Known rows, with every step that occurs
tizos/puvud: -0.466, 1.052, -3.398, -1.691, 0.747, -1.123, 4.954, 0.502, 0.084, -0.057, -0.827, 0.059, -0.988, -0.906, -0.478, 2.021, -0.612, -0.811, -3.541, 1.656, -0.719, -0.915, -0.660
farali/togof: -0.670, 2.372, -0.092, -0.385, -2.197, -2.759, 3.214, -1.227, -0.931, 0.120, 0.613, 3.285, 0.682, -0.484, -1.017, 2.740, 1.664, 1.598, -4.617, 2.821, -3.032, 0.232, -1.102
tizos/farali: 0.119, -0.499, -1.989, -1.466, -1.737, 0.299, 2.915, -1.467, -0.908, -1.144, 0.258, 0.839, -2.369, -2.873, 0.364, 3.651, -0.459, 0.720, -2.333, 0.129, -1.327, 1.389, -0.151
farali/biponim/mada/tizos: -0.182, 2.678, -2.565, -0.249, -1.446, -1.761, 2.504, 1.680, -1.045, 0.960, -0.160, 4.065, -0.834, -2.440, -2.283, -0.824, 1.718, -1.715, -0.298, -0.731, 2.239, -0.222, -1.381
mada/tizos: -1.947, 2.038, -2.737, -2.436, -0.417, -1.250, 5.498, -1.061, -1.661, 1.541, 2.225, 2.194, -1.765, -0.667, 0.871, 0.895, 1.890, -0.144, -2.464, -1.492, -1.149, 2.236, 0.623
tizos/farali/togof/mada: 0.804, -1.117, 1.081, 1.750, -4.411, -0.802, -0.932, -2.327, 0.173, -2.148, -1.283, 3.697, -0.415, -2.560, -1.180, 6.182, 0.024, 1.884, -4.182, -0.003, -0.499, 1.067, -1.297
puvud/farali/togof: 0.681, 1.535, -0.718, 0.352, -1.997, -1.430, 2.660, -1.608, -0.566, -0.181, 1.036, 1.410, -3.467, -0.208, 0.710, 4.986, 1.880, 3.061, -3.645, 0.781, -3.093, 0.541, -1.906
tizos/farali/togof/mada/puvud: 0.275, -1.783, 0.787, 2.873, -2.724, -0.291, -0.801, -1.367, -1.109, -1.286, -1.386, 3.030, 1.704, 0.091, -0.316, 4.526, -1.700, 2.470, -3.004, -2.661, -0.502, 1.187, -1.118
mada/tizos/farali/biponim: 0.680, -0.194, -2.764, 0.192, -2.607, 0.643, 3.830, 0.188, -0.682, 0.093, -0.458, 1.499, -4.219, -2.470, 1.629, 2.598, 2.089, 0.113, -2.888, -2.061, 1.478, 1.447, -1.119
togof/puvud: -1.133, 0.257, -2.814, -2.928, 0.164, 0.318, 5.018, 0.098, -3.189, 1.855, 0.400, 3.066, 0.162, -0.687, -0.399, -0.361, -0.985, 0.791, -2.271, 1.425, -1.060, 0.775, 0.928
biponim/mada/tizos/puvud: -0.545, 2.666, -4.322, -1.226, 1.847, -2.137, 3.286, 0.574, 0.160, 0.753, -0.875, 1.200, 0.628, -0.197, -1.164, 1.114, 0.156, -1.768, -0.995, -0.454, 2.990, -0.239, -0.379
farali/togof/puvud: -0.568, 1.523, -1.518, -1.035, -0.930, -0.857, 3.779, -0.878, -2.880, 1.733, -0.469, 3.785, 2.150, 0.780, -0.750, 1.330, 0.645, 2.618, -4.668, 3.238, -1.221, 0.599, -0.133
biponim/mada: -0.914, 2.478, -1.556, -1.992, -0.557, -2.390, 1.678, -0.065, -1.273, -0.292, 0.344, 3.393, 1.013, -2.735, -3.310, 0.117, -0.785, -1.193, 0.368, 1.460, -0.488, -0.568, -0.391
mada/puvud/togof: -2.564, 0.928, -0.531, -0.371, 0.415, -1.460, 4.868, -0.229, -2.382, 1.043, 0.672, 0.337, -0.942, 2.388, 2.726, -0.618, -1.768, 1.694, -0.926, -0.791, -1.460, 0.113, -1.467
togof/puvud/biponim: -0.503, 0.327, -2.836, -2.042, -1.610, 1.053, 5.498, 2.275, -3.017, 1.323, -0.586, 2.468, -1.672, -1.586, 1.532, -2.577, -1.842, 0.150, -1.602, 0.104, 0.889, -0.917, 0.207
togof/puvud/biponim/mada/tizos: -0.827, 2.003, -3.900, -1.663, -0.616, 0.069, 3.930, 2.175, -2.922, 2.151, -0.479, 3.340, -0.244, -1.014, 0.636, -3.615, -1.118, -0.447, 0.837, -1.987, 4.557, -0.133, 0.626
togof/puvud/biponim/mada/tizos/farali: 0.481, 0.365, -4.013, -0.694, -1.346, 1.783, 2.427, 1.161, -2.270, 0.774, -1.637, 1.943, -1.172, -1.710, 1.936, -1.015, -1.844, 0.321, 1.160, -2.695, 5.864, 0.843, 0.675
farali/togof/mada: -0.458, 0.464, 1.302, 0.872, -3.704, -2.401, 0.523, -1.271, -0.652, -0.791, -0.006, 5.228, 0.904, -1.733, -2.427, 3.630, 0.805, 1.055, -4.368, 0.779, -1.986, 0.187, -1.258
biponim/mada/puvud/togof: -2.057, 1.969, -0.274, -0.176, 0.887, -2.346, 2.207, 0.237, -1.832, 0.548, -0.252, 1.711, 1.225, 1.794, 0.315, -1.212, -2.842, 0.705, 1.936, -0.485, 0.945, -0.964, -1.734
tizos/farali/togof/puvud: 0.667, -0.121, -1.600, -0.023, -1.661, 0.560, 2.334, -1.966, -2.177, 0.350, -1.449, 2.428, 0.988, 0.364, 0.509, 3.853, -0.057, 3.446, -4.516, 2.185, 0.275, 1.426, -0.225

Rows
0.746, -2.673, -0.548, 2.523, -2.359, 0.934, 1.007, 2.423, -1.417, 0.065, -0.248, 2.801, -4.591, -2.112, -0.255, 1.896, -1.410, 1.062, -0.310, -5.237, -0.656, -0.480, -2.325
togof/mada/puvud/farali/biponim
0.694, 2.750, -1.442, 0.922, -1.787, -2.047, 0.093, -2.413, -0.210, -0.531, -0.810, 2.687, 1.170, -0.361, -0.579, 4.217, 1.808, 1.463, -1.954, -0.025, 2.193, 1.927, -0.874
biponim/mada/tizos/farali/togof
-0.430, 1.939, -4.410, -1.111, -0.238, -0.490, 6.280, 2.183, 0.076, 0.864, -0.823, -0.427, -3.494, -0.197, 3.298, -0.364, 0.151, -1.352, -3.132, -2.109, 2.646, -1.004, -0.581
mada/tizos/puvud/biponim
0.400, 2.792, -1.534, 0.108, -2.127, -1.003, 1.838, 2.024, -2.135, 0.767, -2.157, 4.563, 2.186, -0.634, -1.517, -1.748, -1.166, 1.154, -1.272, 2.240, 2.643, -2.076, -1.078
farali/togof/puvud/biponim/mada
1.044, 3.216, -3.531, 1.475, 0.826, -2.369, 1.547, -0.796, 1.098, 0.615, -1.414, 0.312, -1.508, 1.364, 0.261, 5.059, 1.850, 1.718, -2.324, -0.583, 2.287, -0.205, -2.159
biponim/mada/tizos/puvud/farali/togof
-0.088, 1.354, -2.939, -0.846, -0.913, -0.519, 1.252, -1.538, -0.794, -0.328, 0.115, 1.842, -0.687, -2.153, -0.274, 2.650, 0.363, -0.101, 0.394, -1.738, 2.546, 2.035, 0.114
biponim/mada/tizos/farali
1.304, -0.850, -0.865, 2.287, -1.824, -1.133, 0.291, -0.786, 1.444, -1.114, -1.815, 1.136, -2.913, -0.569, -0.216, 6.946, 0.260, 1.980, -4.427, -0.688, -0.502, -0.756, -2.450
tizos/puvud/farali/togof/mada
1.194, -0.050, -1.825, -0.197, -2.225, 0.227, 3.523, 1.418, -0.940, -0.088, 0.382, 1.246, -6.563, -3.374, 0.511, 2.450, 1.232, 0.810, -2.005, -0.661, -1.733, -0.531, -2.379
puvud/farali/biponim
0.213, 1.574, -1.510, 0.636, -2.228, -1.148, 2.814, -3.005, -0.593, 0.094, 0.220, 1.656, -0.855, 0.384, 2.019, 5.085, 2.752, 2.403, -4.686, -0.670, 0.199, 2.720, -0.568
mada/tizos/farali/togof
-0.368, 2.434, -2.365, 0.925, 0.261, -2.291, 2.995, 1.714, 0.808, 0.690, -3.051, 0.826, -2.406, 0.690, 0.878, 0.332, 0.668, -1.342, -1.455, 0.486, 5.344, -2.348, -3.316
farali/biponim/mada/tizos/puvud/togof
-1.161, -1.227, -0.570, 0.702, -2.653, 0.073, 2.554, 2.696, -1.977, -0.175, -0.295, 3.323, -1.121, -1.762, 0.683, -1.926, -3.551, -0.491, -0.062, -4.792, 0.154, -1.022, -0.618
togof/mada/puvud/biponim
1.584, -0.080, -2.920, -0.140, -0.588, 0.899, 1.647, 2.531, -2.094, 1.227, -1.647, 3.146, -3.055, -2.732, -1.935, 0.048, -0.682, 0.734, 0.957, 0.128, 2.181, -1.277, -1.780
togof/puvud/farali/biponim/mada
-0.318, 1.420, -2.764, -1.919, -1.077, 0.446, 2.987, 2.712, -2.741, 0.799, -1.486, 3.503, 0.375, -2.386, -1.163, -3.628, -2.815, -0.643, 1.076, 0.680, 2.988, -1.828, 0.094
togof/puvud/biponim/mada
0.056, 0.403, -0.353, 1.689, -3.105, -1.212, 0.700, -2.166, -0.293, 0.323, 1.242, 3.366, -3.773, -0.386, 1.182, 5.960, 2.590, 2.914, -3.426, -3.446, -0.519, 2.256, -1.365
puvud/farali/togof/mada/tizos
1.679, -0.015, -1.473, 0.532, -2.542, -0.192, -0.038, 1.162, -0.150, -1.672, -2.217, 2.717, -1.689, -4.662, -2.742, 1.786, -0.544, -1.071, 0.059, 0.908, 2.034, -0.997, -2.094
tizos/farali/biponim/mada
-0.436, 0.834, -1.372, 1.752, -1.381, -2.295, 1.848, -0.891, 0.822, 0.289, -1.360, 2.939, 0.718, 0.713, -0.406, 4.590, 1.698, 0.538, -5.731, -1.135, 1.619, 0.253, -1.146
farali/togof/mada/tizos/puvud
0.056, 1.441, -1.437, -0.349, -2.661, -0.216, 4.334, 1.502, -2.520, 1.212, -1.293, 3.436, 0.183, -0.049, 1.289, -1.123, -0.212, 1.992, -3.971, 1.828, 0.451, -1.203, -0.752
farali/togof/puvud/biponim
0.027, -0.521, -3.279, -2.111, 0.132, 1.508, 4.470, -0.151, -2.901, 1.780, 1.078, 1.187, -3.964, -0.912, 1.282, 2.118, -0.495, 2.599, -1.326, -0.390, -1.393, 1.315, 0.251
togof/puvud/farali
-1.074, 1.345, -0.236, 1.285, -0.523, -1.830, 1.825, 2.352, -1.645, 0.497, -1.870, 2.575, -0.186, 0.533, -0.424, -2.212, -2.006, 0.071, 1.266, -0.263, 2.098, -2.545, -3.480
farali/biponim/mada/puvud/togof
0.053, -1.131, -3.335, 0.384, -0.280, 0.166, 2.443, -0.303, 0.689, 0.252, -0.307, 0.253, -5.543, -0.803, 1.902, 5.218, 0.348, 0.373, -2.500, -4.655, 1.477, 0.998, -0.700
togof/mada/tizos/puvud/farali
-0.042, 2.516, -1.724, -1.410, -2.168, -1.375, 2.281, 2.378, -0.948, -0.879, -0.545, 2.919, -1.102, -3.523, -1.215, -2.208, -1.743, -1.873, 1.123, 0.450, 1.405, -2.132, -0.920
puvud/biponim/mada
0.633, -0.073, -3.657, -0.820, 0.986, 0.003, 4.371, 0.273, 0.345, -0.117, -0.294, -1.582, -5.163, -1.071, 1.326, 4.384, -0.455, 0.535, -2.463, -0.342, -1.100, -0.634, -1.201
tizos/puvud/farali
0.508, 2.116, -3.359, -0.898, -0.246, -1.198, 2.735, 3.115, 0.658, -1.028, -2.621, 0.694, -0.909, -2.617, -0.999, -1.179, -2.725, -2.481, -0.311, 0.816, 3.286, -3.549, -1.577
tizos/puvud/biponim/mada
1.108, -1.744, -2.972, 2.127, -1.472, 0.601, 2.207, 1.825, 0.955, 0.169, -1.590, 1.027, -6.690, -2.051, 1.193, 4.359, 1.096, -0.331, -2.886, -4.555, 2.606, -0.401, -2.354
togof/mada/tizos/puvud/farali/biponim
-0.124, 1.044, -2.492, 0.028, 1.344, -0.553, 1.607, 0.713, -2.057, 0.615, 0.629, 0.983, -1.200, -0.131, -0.722, 0.766, -2.274, 1.188, 2.734, -3.048, -0.894, 0.290, -1.006
biponim/mada/puvud/farali
1.310, 1.155, -2.148, 0.853, -0.174, -1.139, 3.053, -0.520, 0.896, -0.365, -1.148, -0.715, -3.106, 0.693, 0.923, 6.169, 1.166, 2.391, -4.835, 1.440, -1.581, -0.919, -2.381
tizos/puvud/farali/togof
-1.788, -1.363, -0.459, 0.222, -1.035, -0.653, 1.932, 0.615, -2.092, 0.344, 0.664, 3.737, 1.124, -0.883, -1.337, 0.158, -2.481, 0.027, -0.683, -3.748, -1.537, 0.596, -0.092
togof/mada/puvud
1.765, 0.982, -1.548, 0.950, -2.875, 0.418, 0.297, 0.672, -1.621, -0.677, -3.451, 3.147, 1.040, -1.600, -0.130, 0.701, -1.721, 2.081, -1.113, 1.353, 4.137, -1.177, -1.099
tizos/farali/togof/puvud/biponim/mada
-0.410, -1.819, -1.456, 0.106, -2.836, 0.498, 1.132, -2.172, -0.544, -0.803, 0.324, 2.663, -2.589, -2.577, 1.082, 4.499, 0.286, 0.173, -2.178, -4.200, 1.471, 3.051, 0.342
togof/mada/tizos/farali
-1.501, 3.054, -2.842, -1.927, -0.033, -2.076, 2.692, -0.450, -1.418, 0.946, 1.062, 3.197, 0.461, -1.340, -1.586, 0.279, 0.771, -1.075, 0.162, -0.979, 1.118, 1.222, 0.247
biponim/mada/tizos
0.912, 0.936, -4.019, 0.051, -0.121, 1.014, 2.471, 1.712, -2.383, 2.417, -0.703, 3.026, -3.409, -1.293, -0.108, 0.257, 0.938, 1.233, 0.858, -2.307, 3.741, 0.498, -1.117
togof/puvud/farali/biponim/mada/tizos
